What can hang from each mark
z_639: z_839
z_220: z_223 z_388
z_223: z_42 z_84
z_42: z_639
z_84: z_42
z_467: z_42 z_220 z_223
z_839: z_42 z_223

Known rows, with every way that one mark hangs from another
z_639[z_839[z_42 z_223[z_84]]]: [-1.25 -1.33  1.57 -1.73  1.83 -1.09  0.28 -1.52  0.33  2.84  1.03 -0.24
 -2.37  3.26  0.21  1.04 -2.25 -1.01  3.14  0.24 -0.21]
z_84[z_42]: [ 1.59  2.61  1.35  0.22  0.30  1.77  0.45  0.65  0.20  1.18 -3.61 -1.52
 -2.13  0.67  0.46  1.21 -1.21  0.77  0.80  0.54 -0.37]
z_42[z_639[z_839]]: [ 2.08  0.07 -1.30 -0.72  1.45 -0.61  2.04 -2.30  0.18  0.05 -1.27  0.24
 -0.53 -0.13  1.40  0.66 -0.42  1.69  1.89  1.23 -0.08]
z_223[z_42]: [ 0.06  2.00 -2.33  0.57 -0.74 -0.52  0.00 -0.75  1.08  0.19 -2.73  0.56
 -0.02 -0.64 -2.47  0.64  0.81  1.00 -0.29 -0.94  0.25]
z_467[z_220]: [ 1.15  1.31 -2.16 -0.82  0.92 -1.52 -2.46  0.90  0.75 -0.94 -3.17 -0.93
  1.07  1.47  0.95 -0.62  0.33  2.01 -1.14 -0.82  0.77]
z_84[z_42[z_639]]: [ 3.02  1.46  0.75  0.75  0.56  2.85  2.42  0.61  0.32 -1.25 -2.56 -1.29
 -1.68 -1.22  1.29  2.10 -1.92 -0.33  1.22  2.84 -0.41]
z_42[z_639[z_839[z_223[z_84]]]]: [ 0.72 -3.53  1.16 -1.41  1.32  0.16  1.08  0.03  0.26  1.05  1.08 -0.24
  0.42  1.33  3.69  1.54 -1.65 -1.75  1.56  2.12 -0.49]
z_839[z_42[z_639]]: [ 1.50  2.34 -1.73 -0.45  2.15  0.86  1.97 -1.56  1.57 -1.84 -1.59 -0.14
 -1.65 -1.58 -0.29  1.22 -2.03 -0.82  3.27  2.41 -0.09]
z_467[z_223[z_42[z_639[z_839]] z_84]]: [ 0.60 -0.75 -1.31 -0.86 -2.64 -1.11  2.37 -2.13 -0.84 -0.63  2.83 -0.84
 -0.45 -1.39 -1.75  1.49  0.16  0.17 -0.89  0.15  0.73]
z_839[z_42[z_639] z_223]: [ 0.67 -0.81 -0.94 -0.74  1.89  2.29  2.67 -0.27  1.70 -1.75  0.03 -0.54
 -0.35  0.55  0.09 -0.07 -4.05 -1.37  3.62  2.98  0.20]
z_220[z_223]: [-0.56  1.66  0.46 -0.55  0.53 -0.38 -1.70  0.23  0.13  1.10 -2.19  0.40
  0.31  0.52  1.26 -1.57  1.40  1.34  0.91 -1.11 -0.39]
z_639[z_839[z_223[z_84[z_42]]]]: [ 0.19 -1.99  4.36 -0.36  0.19  0.90  0.49  0.54 -0.97  3.69 -0.02 -1.32
 -2.94  3.39  1.93  1.88 -2.15 -0.65  1.32  0.66 -0.51]
z_223[z_42[z_639[z_839]] z_84]: [ 1.05 -0.84 -0.83  1.20 -0.33 -1.46  1.26 -2.37 -0.51 -0.01  0.69  0.98
 -1.55 -2.08 -0.53  3.39  1.28 -1.35  0.07  0.63 -0.46]
z_84[z_42[z_639[z_839[z_223]]]]: [ 1.92 -2.60  1.62  0.12  0.35  2.55  3.69 -0.41 -0.68  0.18  0.63 -1.44
 -2.06  2.00  0.79  0.12 -3.72  0.10  2.16  2.06  0.40]
z_223[z_42[z_639]]: [ 1.69  0.88 -2.76  1.19 -0.68  0.80  1.81 -1.10  0.81 -2.35 -1.50  0.47
  0.15 -2.71 -1.70  1.47  0.25 -0.08  0.07  1.14  0.21]
z_467[z_42 z_220[z_223 z_388]]: [-3.54  2.14 -0.04  0.33  0.12 -1.99 -4.80  1.10 -0.90  0.41  0.45  0.83
  1.16  0.93 -0.78 -6.10  2.22  3.89 -2.47 -3.82  0.11]
z_220[z_223[z_42[z_639]] z_388]: [-1.03  1.61 -0.80  1.84  0.10  0.74 -0.07  0.24 -0.26 -0.89  1.14  2.91
  2.04 -2.29 -2.19 -1.80  3.69 -0.48 -0.25 -1.50 -0.05]
z_223[z_84[z_42[z_639[z_839]]]]: [ 2.41 -0.34  2.85  0.66  0.94  0.61  1.58 -1.10 -1.04  0.88 -0.53 -0.87
 -3.16 -0.56  2.67  3.98 -0.80 -1.53  1.04  2.14 -1.16]

Rows
[ 1.47 -0.05 -3.04  0.89 -0.45 -0.97  2.43 -3.43 -0.28 -0.80 -0.37  1.19
 -1.52 -1.37 -2.80  0.99  0.42  0.72  0.73 -0.02  0.54]
z_223[z_42[z_639[z_839]]]
[-2.76  1.97  1.71  1.19 -0.11 -0.86 -3.00  1.36 -0.35  2.50  0.73  2.84
  1.39 -1.07 -0.93 -0.26  4.99 -1.50 -1.08 -3.19 -0.90]
z_220[z_223[z_42 z_84] z_388]
[ 1.11 -2.71 -0.90 -1.25  1.05  0.66  2.42 -0.90  0.69 -0.10  0.39 -0.22
  0.70  1.99  1.68 -0.81 -2.69  0.68  2.09  1.48  0.61]
z_42[z_639[z_839[z_223]]]
[-2.57  2.55 -1.52 -2.42 -1.60 -1.71 -1.68  1.30  0.44 -0.08  1.00 -1.88
  2.77  1.52 -2.04 -6.18 -0.61  5.47 -3.73 -3.33  1.43]
z_467[z_42 z_220[z_388] z_223]
[-1.23 -2.49  0.62 -0.10 -1.07 -1.01  0.14 -1.01 -0.25  2.35  1.23  0.66
 -0.65  1.71 -1.13  0.82 -0.11 -0.75  0.15 -1.18  0.18]
z_639[z_839[z_223[z_42 z_84]]]
[ 0.19 -1.69  1.20 -0.79  1.87  2.08  1.29  0.63  1.55 -1.01  1.06 -0.65
 -0.57 -0.29  2.00  2.09 -3.35 -3.86  3.18  3.48 -0.47]
z_839[z_42[z_639] z_223[z_84]]
[-0.55 -2.40  1.61 -1.76  0.85 -0.94 -0.51  0.19  0.69  3.57 -0.27 -0.16
  0.33  3.15  2.94  0.48 -1.08 -0.39  1.16  0.20 -0.29]
z_639[z_839[z_223[z_84]]]
[-1.16  0.68  1.00  1.35 -1.23 -1.16 -2.69  0.15 -0.64  1.02 -0.30  1.25
 -0.85 -1.10 -0.62  1.24  3.05 -1.60 -0.77 -1.64 -0.73]
z_220[z_223[z_42 z_84]]
[ 1.31  0.71 -3.28 -0.83 -3.00  1.09  3.13 -0.56  0.53 -3.09  0.51 -1.16
  1.16 -2.08 -2.82 -0.46 -0.97  1.40 -1.08  0.84  1.55]
z_467[z_223[z_42[z_639]]]
[-2.18  2.28  3.09 -0.53  1.76 -0.45 -3.62  2.31  0.35  3.57 -0.34  1.68
  2.56  0.13  2.88 -0.84  4.03 -0.87 -0.12 -1.95 -1.28]
z_220[z_223[z_84] z_388]
[-1.07  0.81  1.22  1.91  0.41  0.17 -1.30  1.11 -0.51  0.27  1.91  2.65
  1.69 -2.98 -0.10  0.45  4.46 -3.04 -0.76 -0.94 -0.98]
z_220[z_223[z_42[z_639] z_84] z_388]
[ 2.67 -0.21  1.42 -0.70 -1.63  1.57  0.18  2.03 -1.26 -3.05  1.12 -4.01
  0.04 -0.64  1.95  2.08 -1.79 -0.66 -2.64  1.61  0.90]
z_467[z_220 z_223[z_84[z_42[z_639]]]]
[-0.92 -1.81  0.27  0.12 -1.31  0.58 -0.56  1.69  0.94  1.08 -0.31 -0.07
  0.79  0.78 -0.18  1.43 -0.65 -2.14 -0.34  0.15 -0.21]
z_839[z_223[z_42 z_84]]
[-2.86  1.57  0.44 -2.26 -1.24 -2.05 -3.02  2.12  0.25  0.84  1.81 -2.02
  2.62  0.84 -0.04 -3.86  0.23  3.03 -4.25 -2.53  0.47]
z_467[z_42 z_220[z_388] z_223[z_84]]
[-0.88  0.76 -2.26  1.61 -1.49 -1.95 -3.69 -0.32 -1.52 -2.06 -0.40  0.76
 -0.16  0.30 -2.79 -1.78  2.65  1.42 -2.20 -3.23  1.17]
z_467[z_220[z_223[z_42]]]
[-0.09 -1.32  0.46  1.59 -0.48 -1.64 -0.40 -2.67 -1.96 -0.01  2.15  1.77
 -2.07 -2.12 -0.35  1.59  2.77 -1.61  0.28 -0.45 -0.69]
z_220[z_223[z_42[z_639[z_839]] z_84]]
[-0.97 -1.94 -1.61 -0.17 -1.23 -0.68  1.43 -1.66 -0.10  1.39  0.54  0.70
 -0.88  2.47 -3.25 -1.17 -0.77  1.65  0.87 -1.65  1.13]
z_639[z_839[z_223[z_42]]]
[ 1.96 -2.24  3.48  0.36  0.34  3.55  1.73  2.55  0.23 -0.42 -0.02 -2.19
 -0.87  0.19  4.01  2.60 -3.25 -3.45  1.01  3.95 -0.81]
z_839[z_223[z_84[z_42[z_639]]]]
[-0.75  1.59 -1.93  0.36  0.91 -0.81 -1.52  1.00  0.47 -1.93  0.03  0.10
  2.14 -1.22 -0.04 -3.56 -0.07  2.58 -2.20 -0.33 -0.04]
z_467[z_42[z_639] z_220[z_388]]
[ 0.58 -3.07 -0.02  0.73 -0.96  1.72  1.10  1.08  0.90 -1.51  0.94 -0.39
  1.08 -1.40  0.57  2.08 -1.29 -3.49 -0.04  2.24 -0.35]
z_839[z_223[z_42[z_639] z_84]]
[-2.08  2.54 -1.06 -0.30  0.58 -1.96 -3.09  1.06  0.49  0.53 -1.36  0.22
  1.46  0.68 -0.85 -4.36  0.74  3.75 -2.56 -2.59  0.14]
z_467[z_42 z_220[z_388]]
[-0.65  0.97 -1.88  2.06 -0.16 -0.60 -2.26  0.67 -1.49 -2.84  1.75  2.07
  2.34 -1.49 -2.31 -2.44  3.93  0.04 -2.18 -2.60  0.87]
z_467[z_220[z_223[z_42[z_639]] z_388]]
